Known rows, with every step that occurs
J, G, Y: [-4.59 -2.12  2.30  0.99  0.20 -1.97 -1.44  1.34  3.46  1.37  1.81  0.90
  0.63 -0.68 -1.91 -0.52 -1.74  2.00 -1.85 -1.88 -2.04 -1.49  3.18  0.69
 -1.32]
R, E, Y, K: [-1.25 -2.17  2.34  3.39  1.33  0.08 -0.93  0.40 -0.66  1.87  1.00 -2.29
  0.59 -2.10 -0.24 -2.47  3.39 -2.48  4.36 -2.63 -0.02  3.46 -1.20 -2.15
 -0.76]
R, E, Y: [ 0.03 -1.97  3.70  4.79  0.16 -0.73 -0.90 -0.23  0.73  3.45  3.07 -3.56
  0.63 -2.48  0.72 -1.85  2.16 -2.17  3.45 -2.48 -2.08  1.41 -1.01 -1.15
 -1.36]
K, J, G, R, E, Y: [-0.46 -2.59  5.63 -0.65  0.47 -0.45  0.62 -0.32  2.86  1.72  3.53  1.86
  0.36 -6.27 -1.78 -1.58  4.85 -1.55 -0.11  0.92  2.96  2.73  0.35 -3.01
 -2.80]
E, Y, K, R, Q, J: [-0.37 -0.40  3.63  0.72  2.77  1.59 -0.46  3.63 -0.20 -0.44 -1.17 -3.86
  0.05 -0.52 -0.72  0.76  2.24  4.57  2.47 -0.07  1.30  4.41  0.96  0.29
 -2.02]
G, R, Q, J, E, Y: [ 0.37 -0.26  4.26  2.86 -0.07 -1.89  0.29  2.86  1.83 -2.16 -0.17 -1.72
 -0.51 -2.80 -1.79 -0.53  1.22  4.86  3.72  0.08  2.55  4.21  4.42 -1.70
 -2.11]
Y, K, R: [-3.45 -3.31  0.87  1.15  4.89  0.57 -1.93 -0.16 -0.66 -0.15  1.97 -0.77
 -0.22  3.11 -0.10  0.59 -0.15  1.80  0.87 -2.04 -0.77  1.47 -2.44 -1.18
 -0.28]
G, Y, K, J: [-6.42 -7.25 -0.09 -1.09  2.59  1.61  0.54 -2.51  0.39 -0.03  0.60  0.19
  1.08  0.13 -0.76  0.10  1.97  4.05  0.73 -1.32  2.46  0.47  1.25 -1.64
  1.92]
Y, K, R, E: [-1.13 -2.54  2.11 -1.36  5.75 -0.26 -1.58 -0.34 -0.05  0.87  2.14 -1.84
 -0.55  0.58 -0.67  0.10  2.85  1.02  2.79 -2.93 -1.47  2.82 -3.73 -1.87
 -1.06]
E, R: [-2.92 -3.52 -0.02  2.76  1.35  0.66 -2.16 -1.81 -1.09  2.32  1.47 -1.15
  1.84  1.91  3.73  0.77 -1.63  0.25 -1.32 -1.49 -2.99 -0.08  1.22 -0.92
  0.20]
R, Q, J, G: [-2.32 -1.21  1.41 -1.36 -1.60 -2.98 -0.66  1.53  2.26  3.49 -0.47 -1.98
  0.86 -0.91  0.25 -1.24 -2.24  5.49 -1.36 -3.18 -3.71  0.09  3.94  1.37
 -4.58]
E, R, Q: [-2.46 -4.48  1.52  1.84  1.70 -0.22 -1.11 -2.24 -0.93  3.74  0.70 -3.16
  3.87 -0.23  4.61  0.66 -1.89  3.16  0.65 -0.47 -3.04  0.34  3.75 -0.24
 -1.30]
Q, J, G, R, E: [-0.46  0.92  2.18 -4.35  1.70 -2.41 -0.25  1.76  3.55  1.23  0.77  1.64
 -0.59 -3.12 -2.79 -0.53  2.00  1.66 -1.12 -2.89 -1.52  2.30  0.80 -1.34
 -4.09]
Q, J, G: [-3.03  0.03 -0.18 -0.34 -2.00 -2.23 -1.30  1.75  2.09  2.32  0.32 -0.16
 -1.19  1.07 -1.03 -0.98 -2.27  2.82 -3.40 -4.29 -3.63 -0.68  1.63  0.48
 -3.25]
Q, J, G, Y, K: [-5.32 -0.04 -0.68 -2.93  0.61 -1.00 -0.80  4.22  2.63 -0.86 -2.39  1.69
 -0.93  0.02 -4.05 -0.26  0.07  3.80 -2.19 -2.87  0.53  1.57  3.24  0.48
 -1.24]
R, Q, J, E, Y: [-0.14 -0.24  2.92  4.75 -2.86 -2.90 -0.07  3.02  0.92 -0.06 -0.51 -4.12
 -1.48 -0.96 -0.04 -1.37 -0.13  4.85  3.35 -1.82 -0.20  2.97  3.71 -0.56
 -1.84]
Y, K, R, Q: [-2.68 -4.68  2.54  0.01  5.23  0.02 -1.36 -0.77 -0.48  1.05  0.80 -2.87
  1.56  1.48  0.75  0.29 -0.13  4.88  2.83 -0.89 -0.98  2.14 -0.33 -0.29
 -1.62]
K, R, E, Y: [ 2.06 -0.27  5.73  3.77  2.79  0.29 -1.46  1.25  1.28  1.83  4.08 -3.58
 -0.90 -1.83  0.01  0.40  3.04 -1.45  2.64 -0.73 -1.72  2.24 -2.97 -0.78
 -1.32]
Q, J, G, R, E, Y: [ 1.17  2.32  4.45 -1.14  0.10 -1.20 -0.26  3.91  3.62  0.75  0.86  0.99
 -0.79 -5.20 -3.34 -1.15  3.57 -0.92 -0.24 -1.01  0.77  3.69  1.54 -1.17
 -3.98]
R, Q, J: [-2.25 -3.39  1.09  0.29  0.26 -1.01 -0.04 -0.87  0.87  3.31 -0.07 -4.25
  1.67  0.39  1.70 -0.37 -1.79  6.51  1.33 -3.67 -3.69  0.00  2.88  1.03
 -2.62]

Rows
[-1.08 -1.94  2.12 -0.49  1.65 -3.03  0.33  0.54  1.96 -1.30 -0.22 -1.12
  0.02 -0.54 -1.07 -0.20 -0.30  7.40  2.90 -1.91  0.15  3.16  3.86 -1.56
 -2.21]  G, R, Q, J, E
[-1.68 -0.50  1.07 -2.03 -1.10 -1.38 -1.55  2.05  0.95  3.04 -1.79 -1.28
  1.22 -1.13  2.14  0.88 -1.86  4.40 -3.05 -0.84 -2.63  1.06  5.37  0.79
 -3.78]  E, R, Q, J, G
[-4.36 -0.96  2.83 -1.81  4.20 -0.66 -2.03  3.69  2.72 -1.71  0.80  1.97
 -1.10  0.58 -3.75  1.34  0.64  2.37 -1.80 -0.06  0.93  1.50  0.50  0.12
 -0.85]  J, G, Y, K, R
[-1.70 -3.34  1.23  3.13  0.21 -3.09 -1.75 -0.80 -0.84  0.97  0.57 -2.57
  0.58  0.25  3.52  0.19 -1.69  4.10  2.01 -0.63 -1.62  1.85  4.16 -1.84
 -0.66]  J, E, R, Q
[-1.60  0.36  5.20 -3.60  2.28 -1.38 -0.58  4.44  4.71  0.22 -0.29 -1.43
 -0.39 -1.76 -2.24  2.63 -0.33  7.84 -1.63 -0.09 -1.29  1.19  3.98  2.58
 -3.02]  K, R, Q, J, G, Y
[-2.04 -3.28  2.49 -1.95  3.13 -0.15  0.52 -1.38  1.89  1.28  0.11 -1.76
  2.79 -1.24  0.01  0.16 -0.33  6.39  1.66 -1.64 -1.07  1.52  3.45 -0.10
 -2.73]  G, R, Q, J
[-2.13 -0.30  1.96 -4.14  2.41 -1.32 -1.13  3.74  1.20  0.34 -1.54 -0.84
 -0.71  0.37 -1.53  0.43 -0.17  6.04 -1.08 -1.56 -0.53  2.84  1.43  0.67
 -4.38]  Y, K, R, Q, J, G
[ 0.36 -2.09  3.72  0.29  4.53 -0.92 -1.24 -1.31  1.51  2.37  4.13 -2.84
 -0.62  0.22  0.43  0.82  1.41  1.17  1.96 -2.82 -4.05  0.85 -3.53 -0.66
 -1.45]  K, R, E
[-1.69 -1.51  2.99  4.32  3.16  1.71 -2.13  1.78 -0.95 -0.82  1.72 -1.54
 -0.55  1.40 -0.92  0.26  1.65 -0.84  1.59 -0.09  1.47  2.86 -1.94 -0.92
 -0.01]  E, Y, K, R
[-4.13 -5.87  0.74  3.30 -0.01  2.14  0.04 -1.71 -1.79  0.93  1.32 -1.26
  0.72 -0.23  0.56 -1.65  2.51  0.21  1.25 -0.97  3.01  1.76 -0.53 -2.61
  0.43]  E, Y, K, J
[-2.44 -0.14  2.42 -3.36  0.13 -0.74 -0.75  3.93  3.14  1.48 -2.26 -0.49
  1.32 -2.68  0.43  2.00 -0.67  5.85 -2.76  0.55 -0.84  1.20  7.43  1.76
 -2.23]  E, R, Q, J, G, Y
[-5.25 -4.81  2.07 -1.03 -0.31 -0.54  0.00 -0.82  3.41  1.46  2.17  1.26
  0.30 -1.46 -1.26 -0.02  0.00  3.35 -2.80 -1.06  0.41 -1.45  2.55 -0.36
 -0.67]  K, J, G, Y
[-1.56 -5.03  3.53 -0.61  3.70  2.09  1.29 -1.98 -0.15  0.06  1.70  0.57
  1.19 -4.54 -1.51 -1.76  6.73 -1.20  3.51  0.38  5.13  4.78 -0.94 -4.40
 -0.32]  G, R, E, Y, K, J
[-4.95 -6.17 -1.68  1.29 -0.28 -1.86 -0.28 -2.39 -1.52 -1.35  0.89  0.34
 -2.02  2.52 -0.25 -1.85  0.86  3.78  1.59 -3.14  2.17  1.96 -0.69 -4.36
  0.94]  Y, K, J, E
[-4.30 -5.30 -2.09  0.68  0.24 -0.69 -0.85 -1.81 -2.62 -1.74 -0.29  0.94
 -1.42  1.73  1.72  0.00  1.61  2.44 -0.47 -0.34  3.30  2.93  1.16 -4.95
  1.82]  Y, K, J, E, R
[-2.95 -5.00 -0.51  2.09 -0.99 -1.40 -1.01 -2.48 -1.43 -0.34  1.81  0.12
 -1.49  1.49  2.64  0.74  0.03  2.61 -1.31 -0.53  0.93  1.09  1.45 -3.75
  1.35]  K, J, E, R
[-5.75 -5.84 -0.29  0.25  0.91 -1.23  0.29 -0.63  0.72 -2.86  0.40  0.97
 -1.78  0.86 -2.25 -0.35  2.07  5.08  1.76 -1.55  3.89  2.18  1.74 -3.24
  2.40]  G, Y, K, J, E
[-2.60 -5.62  3.42  0.70  4.18 -0.51  0.00 -3.30  1.53  1.91  2.04 -1.47
  4.34 -1.25  0.94 -0.82 -1.02  4.42  2.68 -0.95 -1.28  0.47  2.86 -0.80
 -2.32]  G, R, Q
[-4.84 -6.99  2.30 -4.65  2.87 -0.55  0.86 -2.55  0.94  0.86  0.42  2.49
  2.97 -2.98 -1.04 -1.69  1.52  4.52 -0.31  0.53  3.84  2.49  2.84 -2.57
 -3.11]  Y, K, J, G, R, Q
[-2.59 -2.07 -0.21  4.07 -0.19 -2.42 -2.50 -0.45 -0.95 -0.33  1.26 -0.43
 -1.25  2.33  2.15  0.42 -1.47  1.25  0.00 -1.58 -1.52  1.26  1.90 -2.74
  0.86]  J, E, R
[-0.90 -2.56  3.65  1.17  4.22  0.79 -0.66  0.29  0.47 -0.25  1.21  0.02
  1.38 -3.73 -2.14 -1.97  4.76 -2.57  4.67 -0.65  2.57  4.77 -0.73 -3.38
 -1.01]  G, R, E, Y, K
[-1.04 -1.06  1.29 -1.34  2.84 -2.32 -0.95  2.94  0.00 -2.46 -1.39 -2.46
 -2.54  2.16 -1.30  0.80  0.67  8.00  2.77 -1.98  0.55  4.50  0.91 -1.30
 -1.49]  Y, K, R, Q, J, E
[-4.01  0.46  1.16 -1.43 -0.72 -1.57 -0.90  3.57  4.37  0.69 -0.41  0.50
 -0.93 -0.41 -2.75  0.45 -1.23  4.03 -2.76 -2.78 -1.93 -0.50  3.75  1.52
 -1.79]  Q, J, G, Y
[-1.58 -1.91  0.48  1.41 -1.33 -3.86 -0.12  0.85  1.03  0.57 -0.47 -3.62
 -1.11  0.94  0.45 -0.84 -1.70  7.42  2.75 -3.96 -2.39  1.56  3.20 -0.66
 -2.11]  R, Q, J, E
[-1.21 -0.90  1.40  3.34 -1.64 -1.98 -0.40  3.77 -0.69 -1.27 -2.50 -3.08
 -1.64 -0.59 -1.24 -1.88  1.16  4.40  4.43 -2.00  2.26  4.99  3.52 -1.71
 -1.22]  R, Q, J, E, Y, K
[-1.49 -2.60  0.42 -0.72  0.93  0.44 -0.92 -0.07 -0.43  2.87 -1.47 -3.52
  2.32  0.10  3.95  1.42 -1.42  5.48 -0.27 -1.31 -2.85  1.16  4.43  0.56
 -1.62]  E, R, Q, J
[-6.15 -2.49  0.61 -0.65  1.60 -1.40 -1.58  2.25  2.13  0.16 -0.20  1.96
  0.62 -0.28 -3.06 -1.02 -0.40  1.39 -0.86 -1.89  0.35  0.58  2.54 -0.53
 -0.65]  J, G, Y, K
[-5.83 -4.55  0.23  0.87  3.44  0.52 -1.00 -0.11  0.88 -0.40  0.08 -0.30
  1.39  1.19 -1.45 -0.26  0.11  2.69  1.70 -2.50  0.17  0.51  1.54 -0.66
  1.27]  G, Y, K
[-5.90 -5.28 -0.81 -1.37 -0.51 -0.86 -0.57 -1.73 -0.37  1.52  0.79  1.99
 -0.06  0.68 -0.65 -2.19  0.37  1.41 -2.60 -2.24  1.20  0.35 -0.18 -2.49
 -1.59]  Y, K, J, G
[-4.00 -3.79  2.60 -0.26  0.90  1.50  0.07  0.56  0.89 -1.23  1.10  3.65
  0.63 -3.06 -2.88 -1.79  3.38 -0.92 -1.21  1.30  6.30  3.33  1.16 -3.51
 -1.66]  E, Y, K, J, G, R
[-0.24  2.16  1.56  3.30  0.68 -0.69 -1.75  5.82 -0.11 -4.38 -0.59 -1.22
 -4.71  2.04 -3.10  0.79  2.39  2.37  1.73 -1.06  2.90  5.37 -0.99 -2.01
 -0.09]  Q, J, E, Y, K, R
[-3.73 -6.76 -0.48 -0.55  0.63 -1.34 -0.21 -2.08 -2.52 -0.60 -1.02 -0.80
  0.47 -0.11  2.81 -0.32  1.26  5.13  1.80  0.40  3.24  3.75  3.44 -3.81
  0.77]  Y, K, J, E, R, Q
[-2.80 -3.59  4.14 -0.93  2.17 -2.45 -0.63 -0.92  2.82  2.27  1.56  0.75
  3.24 -2.51 -0.79 -1.42 -1.46  3.50  0.08 -0.51 -1.29  0.59  3.57 -0.65
 -4.34]  J, G, R, Q
[ 0.12 -0.30  2.89  0.31  1.54 -2.85 -0.57  2.13  1.53 -1.00  0.76 -3.62
 -2.54  1.75 -0.27  1.60 -0.81  8.13  1.93 -1.92 -1.93  2.48  1.17 -0.09
 -2.04]  K, R, Q, J, E
[-1.98 -2.62  3.34 -2.29  7.10  0.42 -1.01  1.18  1.94 -0.77  1.30 -0.99
 -0.39 -1.03 -2.34  1.57  3.94  2.20  2.96 -1.13  0.12  2.97 -1.50 -0.98
  0.63]  G, Y, K, R, E
[-2.89 -0.10  1.24 -2.33  0.77 -1.09 -0.87  1.71  3.14  0.31  0.42  2.55
  0.00 -0.45 -2.76 -0.19 -0.77  2.55 -3.05 -2.09 -0.53  0.95  2.08 -0.58
 -3.33]  Q, J, G, R
